Known rows, with every way that one mark hangs from another
gogo{tinu}: [-0.86  2.67  0.46 -3.08 -3.32 -1.84 -1.31  2.16 -1.92 -0.40 -1.27  0.49
  0.51 -2.73  0.12  0.31  0.44 -0.83  0.32  0.91  0.34  0.33 -0.37]
nute{babuda gogo{tinu} zuza}: [-0.03 -2.37 -0.52 -1.52 -1.00  2.94  0.70  0.28  0.70 -0.71  2.86 -3.84
 -1.01  1.06 -1.37  1.06 -0.60 -1.59 -2.22 -2.51 -0.08  3.88  0.15]
tinu{gogo{nute{vatune zuza}} lumu}: [-0.43  5.37  0.49  1.87 -0.45 -1.26 -0.58 -0.40 -3.41  1.93  0.29  1.69
  0.18  0.89  4.43 -1.62  2.54  0.37 -0.21 -0.19 -0.53 -1.42 -0.71]
babuda{nute{gogo vatune{losaz{zimi}} zuza}}: [-0.12 -2.58  0.43  0.04  2.26  1.90  0.87  0.69  2.49 -1.74  1.04 -1.09
 -2.43  3.95 -1.97  1.77 -0.77  1.92  1.29 -1.81  0.38 -1.18 -0.19]
tinu{gogo{nute{babuda}} lumu}: [ 0.52  3.01  0.08  1.73 -0.64 -1.23 -0.91 -1.85 -3.01  2.06 -0.26  1.05
  0.78 -0.10  4.76 -2.30  2.81 -1.55  0.32  0.41  0.07  0.29 -0.99]
lumu{tinu{gogo}}: [ 0.21  2.69 -0.14 -0.96 -1.69 -2.72 -1.58 -0.87 -4.22  0.98 -0.30  1.88
 -0.45 -0.73  1.85 -2.52  0.76 -0.65 -0.31  1.58 -0.11  0.52 -1.64]
lumu{tinu{gogo{nute{zuza}}}}: [ 0.20  3.04 -0.18 -1.05 -0.50 -1.18 -0.49 -0.79 -3.82  0.86 -0.46  2.22
  0.63  0.97  2.45 -2.23  0.93 -1.28 -0.66  1.94 -0.62  0.10 -1.58]
lumu{tinu{gogo{nute{babuda vatune}}}}: [-0.10  4.09 -0.37 -0.08 -0.41 -0.74 -0.07 -1.11 -3.41  0.87 -0.80  2.56
  0.49  1.03  2.87 -2.27  1.66 -1.20 -0.78  1.79 -0.21  0.63 -1.31]
pupuv{zuza}: [-1.04 -3.36 -0.05 -1.41  1.57  1.48  2.32  0.40  0.03  0.22  0.30 -1.56
  1.81 -0.47 -1.35  0.63 -3.60  1.01 -0.13  1.17  0.50 -2.79  0.66]
tinu{gogo{nute{vatune{losaz{zimi}}}} lumu}: [ 0.56  4.96  0.75  1.74 -0.72 -3.65 -1.46  0.98 -2.61  1.57 -1.12  2.62
  0.38  1.17  3.49 -1.97  2.96 -0.50  1.46  2.08  0.18 -2.04 -1.02]
vatune{losaz nute{gogo{tinu{lumu}} zuza}}: [ 1.53 -0.51  1.96 -0.83 -1.66 -3.34 -2.32  0.68  2.70 -0.24 -0.84 -0.75
  0.17 -0.67 -3.53  0.35 -1.17  1.37  0.03  3.31 -0.42  0.53  0.46]
tinu{lumu}: [-0.80  1.97  0.48 -0.90 -2.30 -3.04  0.20 -0.24 -3.45  0.96 -0.83 -0.13
  1.46 -1.01  1.45 -1.12  2.00  0.19 -0.10 -0.48  0.37 -2.61 -0.32]
gogo{nute{babuda zuza} tinu{lumu}}: [-1.44  4.13  0.48 -1.68  0.00  2.09  0.79  0.35 -0.91  0.29 -1.65 -0.14
  3.25  2.22  2.89 -0.61  0.70 -3.30 -1.35 -0.39 -0.56  2.00 -0.77]
lumu{tinu{gogo{nute{vatune}}}}: [ 0.00  4.88 -0.09 -0.33 -0.98 -1.71 -0.45 -0.43 -3.96  0.89 -1.01  3.42
  0.43  0.88  2.70 -2.22  1.87 -0.75 -0.32  2.25 -0.23 -0.36 -0.94]
zuza{nute{gogo{tinu} vatune{losaz}}}: [ 0.60  0.88 -0.33  0.95 -1.28 -1.75 -0.72  3.05  2.58 -1.08  0.18  2.21
 -2.03 -1.08 -2.41  1.12 -0.95  1.41  1.33 -1.48  0.05 -1.13  3.11]
zuza{nute{babuda vatune}}: [-1.14 -2.23 -1.66  1.47  1.76  2.47  1.48 -0.71  1.14 -0.45  0.30  0.03
 -0.47 -2.69 -0.84  1.37 -1.73  1.65 -0.55 -3.08 -0.31 -0.70  1.00]
nute{babuda zuza}: [-1.40 -4.97 -1.08 -1.73  1.52  4.11  2.92 -1.44 -0.57 -0.50  1.84 -5.55
  1.08 -0.66 -1.05  1.33 -1.53 -0.06 -2.76 -2.04 -0.64  0.82 -2.43]
lumu{tinu{gogo{nute{babuda zuza}}}}: [ 0.08  2.23 -0.47 -0.77  0.12 -0.14 -0.17 -1.42 -3.32  0.87 -0.31  1.38
  0.76  1.19  2.50 -2.29  0.75 -1.71 -1.05  1.45 -0.54  1.20 -1.89]
zuza{nute{babuda gogo}}: [ 1.02 -5.26 -1.75  0.99  0.60  1.69  0.50 -1.09  1.57 -0.54  1.51 -0.39
 -1.07 -2.09 -1.72  1.02 -1.01 -0.18  0.12 -2.77  0.10  0.57  2.32]
tinu{gogo}: [ 0.75 -0.37 -0.30 -0.04 -1.94 -1.79 -1.52 -0.24 -3.05  0.81  1.06  0.07
 -1.46 -3.71  1.49 -0.31  1.37  0.65  0.82  1.22  0.18 -0.70 -1.21]
babuda{nute}: [-0.60 -2.97 -0.12 -0.94  1.33  1.97  0.47 -2.22  0.02 -0.91 -0.52 -0.47
 -0.52 -0.36  0.37  0.94 -0.14  1.06  1.54 -1.55  0.65 -1.05 -0.72]
zimi{losaz}: [-0.24 -3.80  0.68 -2.92 -0.45 -3.14  0.33  1.62 -1.05 -0.73 -0.17 -0.97
  0.28 -2.47 -2.58 -0.03  1.65 -0.73  3.47  3.00  0.26 -3.61 -1.58]
tinu{gogo{nute{babuda vatune zuza}} lumu}: [-0.56  4.29  0.14  2.26  0.36  0.17 -0.12 -1.42 -2.64  1.95  0.55  0.54
  0.26  1.12  4.58 -1.70  2.08 -0.22 -0.76 -0.89 -0.49  0.16 -1.24]
babuda{nute{gogo{tinu} vatune{losaz}}}: [ 0.04  1.36  0.94  0.12 -0.44  0.07 -0.38  0.93  2.60 -1.55 -0.27  0.78
 -2.42  2.35 -0.69  1.08  0.52  1.39  2.12 -1.47  1.03 -0.03  1.30]

Rows
[ 1.48 -3.25  1.25 -0.72 -0.31 -0.73 -1.27 -0.34  4.08 -0.69 -0.29 -2.65
  0.19 -0.79 -3.99  0.93 -1.92  0.63 -0.77  2.85 -0.34  2.63 -0.24]	vatune{losaz nute{babuda gogo{tinu} zuza}}
[-0.03  1.07 -0.66  0.99 -1.17 -0.38 -0.76  1.91  1.03 -0.63  0.70  2.90
 -1.95 -1.76 -1.43  1.27 -0.45  1.46  0.61 -2.47 -0.03 -0.79  3.50]	zuza{nute{gogo{tinu} vatune}}
[ 0.06  2.42  0.01  1.52  0.34 -0.14 -0.56 -1.89 -2.80  2.00  0.52 -0.06
  0.60  0.62  4.47 -1.99  1.81 -1.23 -0.43 -0.46 -0.46  0.61 -1.53]	tinu{gogo{nute{babuda zuza}} lumu}
[-0.37  0.61 -0.92  2.02 -0.21  1.03 -0.58  0.22  1.62 -0.15  0.87  1.36
 -1.77 -0.94 -0.50  0.50 -0.93  0.46 -0.26 -3.96  0.07  1.39  2.84]	zuza{nute{babuda gogo{tinu{lumu}} vatune}}
[-0.52 -2.56 -1.26  1.31  1.63  1.08  1.52  0.48  2.71 -0.87 -0.18 -0.72
 -0.38 -1.94 -1.93  1.20 -2.20  1.63  0.18 -2.20 -0.27 -1.09  0.64]	zuza{nute{babuda vatune{losaz}}}
[ 0.93 -7.13  0.61 -1.40  2.95 -0.56 -0.83 -0.45  3.00 -0.73 -1.52 -3.22
  1.56 -1.11 -4.71  1.23 -3.06  0.48 -0.39  4.90 -0.45  0.16 -3.28]	vatune{losaz{zimi} nute{babuda zuza}}
[-0.34 -3.53 -1.32  1.16  2.34  0.69  0.94  1.07  2.56 -1.00 -0.47 -0.43
 -0.37 -1.45 -2.39  1.27 -2.44  1.08  0.52 -1.37 -0.12 -1.30  0.03]	zuza{nute{babuda vatune{losaz{zimi}}}}
[-0.47 -3.53 -0.65  0.91  2.69  2.35  0.50 -0.36  2.67  0.60  1.05 -0.66
  0.30  0.28 -1.16 -0.12 -5.48 -0.12  0.00 -2.07  0.33  0.72  2.65]	pupuv{zuza{nute{babuda gogo{tinu{lumu}}}}}
[ 2.70 -6.48  0.81 -0.51  0.54 -2.52 -1.69 -0.12  3.43 -0.83 -1.31 -1.04
  0.61 -0.77 -4.97  0.92 -0.45 -0.34  0.93  5.88  0.70  0.28 -0.76]	vatune{losaz{zimi} nute{babuda gogo}}
[-1.40  4.35  0.55 -1.62  0.28  2.45  2.31  2.90  1.54 -1.24 -1.78 -0.37
  2.58  2.54  0.55  1.12  0.26 -1.57 -1.07  1.00 -0.56  0.73 -0.75]	gogo{nute{babuda vatune{losaz} zuza} tinu}
[-0.78 -4.20 -0.96  1.43  3.40  3.67  2.16 -0.25  2.97  0.08  1.63 -0.72
 -0.07  0.29 -2.02  1.09 -5.02  1.57 -0.30 -1.92  0.28 -1.02  2.87]	pupuv{zuza{nute{babuda gogo vatune}}}
[ 0.70 -2.72 -1.22  1.93  0.63  0.67  1.20  0.87  3.34 -1.04  1.04 -0.07
 -1.49 -0.66 -2.57  1.33 -1.08  1.27  0.37 -2.45  0.11 -0.53  2.43]	zuza{nute{babuda gogo vatune{losaz}}}
[ 0.57 -2.10 -1.19  1.00 -0.26  0.62 -1.20 -0.52  1.52 -0.07  0.86  0.51
 -1.12 -1.77 -0.64  0.05 -1.34 -1.01  0.27 -3.36  0.10  2.12  2.38]	zuza{nute{babuda gogo{tinu{lumu}}}}
[-0.71 -0.70 -0.29 -1.00  2.55  2.93  4.43  1.74  0.93 -1.30 -1.08 -1.24
  3.11  3.35 -0.66  1.71  1.01 -0.71 -0.97  2.04 -0.41 -2.55 -1.49]	gogo{nute{babuda vatune{losaz{zimi}} zuza}}
[-0.03  6.06  0.48  2.08 -1.36 -2.33 -0.96 -0.44 -3.59  1.97 -0.48  2.85
  0.23  0.18  4.74 -1.89  3.49  0.12  0.55  0.62 -0.02 -1.74 -0.15]	tinu{gogo{nute{vatune}} lumu}
[ 0.56  0.56  0.00 -0.50 -3.05 -0.33 -0.57 -0.18 -0.20  0.12  1.10 -1.35
 -0.52  0.38  0.26 -0.48  1.78 -2.37 -0.71 -1.55  1.00  3.37  1.31]	nute{babuda gogo{tinu{lumu}}}
[-1.34  1.70  0.79  0.35  0.85  2.47 -0.34 -0.56  0.98 -0.75  1.11  0.11
 -2.58  3.12  0.55  0.93 -0.33  1.73  0.23 -4.10  0.22  0.83  0.87]	babuda{nute{gogo{tinu{lumu}} vatune zuza}}
[ 2.08 -7.38  0.72 -0.78  1.85 -0.90 -1.17 -0.03  3.63 -0.88 -0.32 -2.71
  0.45  0.18 -5.31  1.27 -1.97  0.07 -0.17  4.71 -0.08  0.78 -1.51]	vatune{losaz{zimi} nute{babuda gogo zuza}}
[ 0.31  4.86  0.52  2.49 -0.55 -1.98 -0.38 -0.57 -1.76  1.69 -0.59  1.21
  0.48  0.94  4.17 -2.03  2.77 -0.54  0.48  0.57  0.09 -0.49 -0.94]	tinu{gogo{nute{babuda vatune{losaz}}} lumu}
[-0.71  6.60  0.97 -1.96 -2.39 -1.54 -0.34  1.80 -2.24  0.33 -3.13  3.25
  3.34  0.86  3.09 -0.92  2.76 -2.80  0.56  1.78  0.12 -0.62  0.63]	gogo{nute tinu{lumu}}
[ 0.31 -1.20  0.32 -0.76 -0.42  1.15 -1.14 -1.01  0.90 -1.04  0.19  0.53
 -2.00  0.88  0.12  0.71  0.51 -0.02  1.84 -1.84  1.02  1.07  1.11]	babuda{nute{gogo{tinu}}}
[-1.63  3.16  0.29  0.51 -1.08  2.64  1.04  0.93  0.45 -0.12  2.63 -2.34
 -1.50  2.90 -0.16  0.70  0.25  0.26 -2.96 -4.03 -0.13  2.96  0.81]	nute{babuda gogo{tinu{lumu}} vatune zuza}
[-0.23 -2.20  0.30 -1.05  0.85  2.75 -0.58 -0.97  1.16 -1.14  1.31 -0.93
 -2.14  1.86 -0.33  1.11 -0.82  0.40  0.78 -3.04  0.27  1.45  0.43]	babuda{nute{gogo{tinu} zuza}}
[-0.73 -4.58 -0.01 -0.74  1.59  2.98  0.20 -3.99 -0.01  0.37  0.13 -2.41
  1.39 -3.59 -1.72  1.40 -1.60  1.79 -2.60  1.33 -0.83  1.21 -1.38]	vatune{nute{babuda zuza}}
[ 0.45  3.47 -0.18 -0.85 -1.06 -1.91 -0.76 -0.70 -3.95  0.88 -1.02  2.94
  0.71  0.51  2.61 -2.42  1.69 -1.48 -0.05  2.54 -0.22 -0.03 -1.18]	lumu{tinu{gogo{nute}}}
[-0.53  0.79  0.52 -1.10 -1.02 -2.89  1.55  4.06 -0.08 -1.28 -1.36 -0.13
  0.40  0.20 -2.54  1.35  1.10  1.80  0.93  2.66  0.55 -4.57 -1.11]	nute{vatune{losaz{zimi}}}
[ 0.62  4.12  0.41  1.38 -1.40 -2.62 -1.37 -0.93 -3.69  2.02 -0.53  2.21
  0.61 -0.30  4.66 -2.21  3.20 -0.92  0.91  1.09  0.03 -1.22 -0.48]	tinu{gogo{nute} lumu}
[ 1.76 -5.20  0.86 -0.33  0.50 -0.31  0.02 -1.19  3.88 -0.69  0.22 -3.34
  0.44 -0.87 -4.36  1.19 -1.44  1.29 -0.89  3.01 -0.34  1.07 -0.26]	vatune{losaz nute{babuda gogo zuza}}
[ 0.44 -0.64 -0.83  1.50 -0.20  0.25 -0.08  1.68  3.58 -1.05  0.57  0.49
 -1.77 -0.77 -2.21  1.05 -1.60  0.57  0.47 -2.53  0.09  0.96  2.48]	zuza{nute{babuda gogo{tinu} vatune{losaz}}}
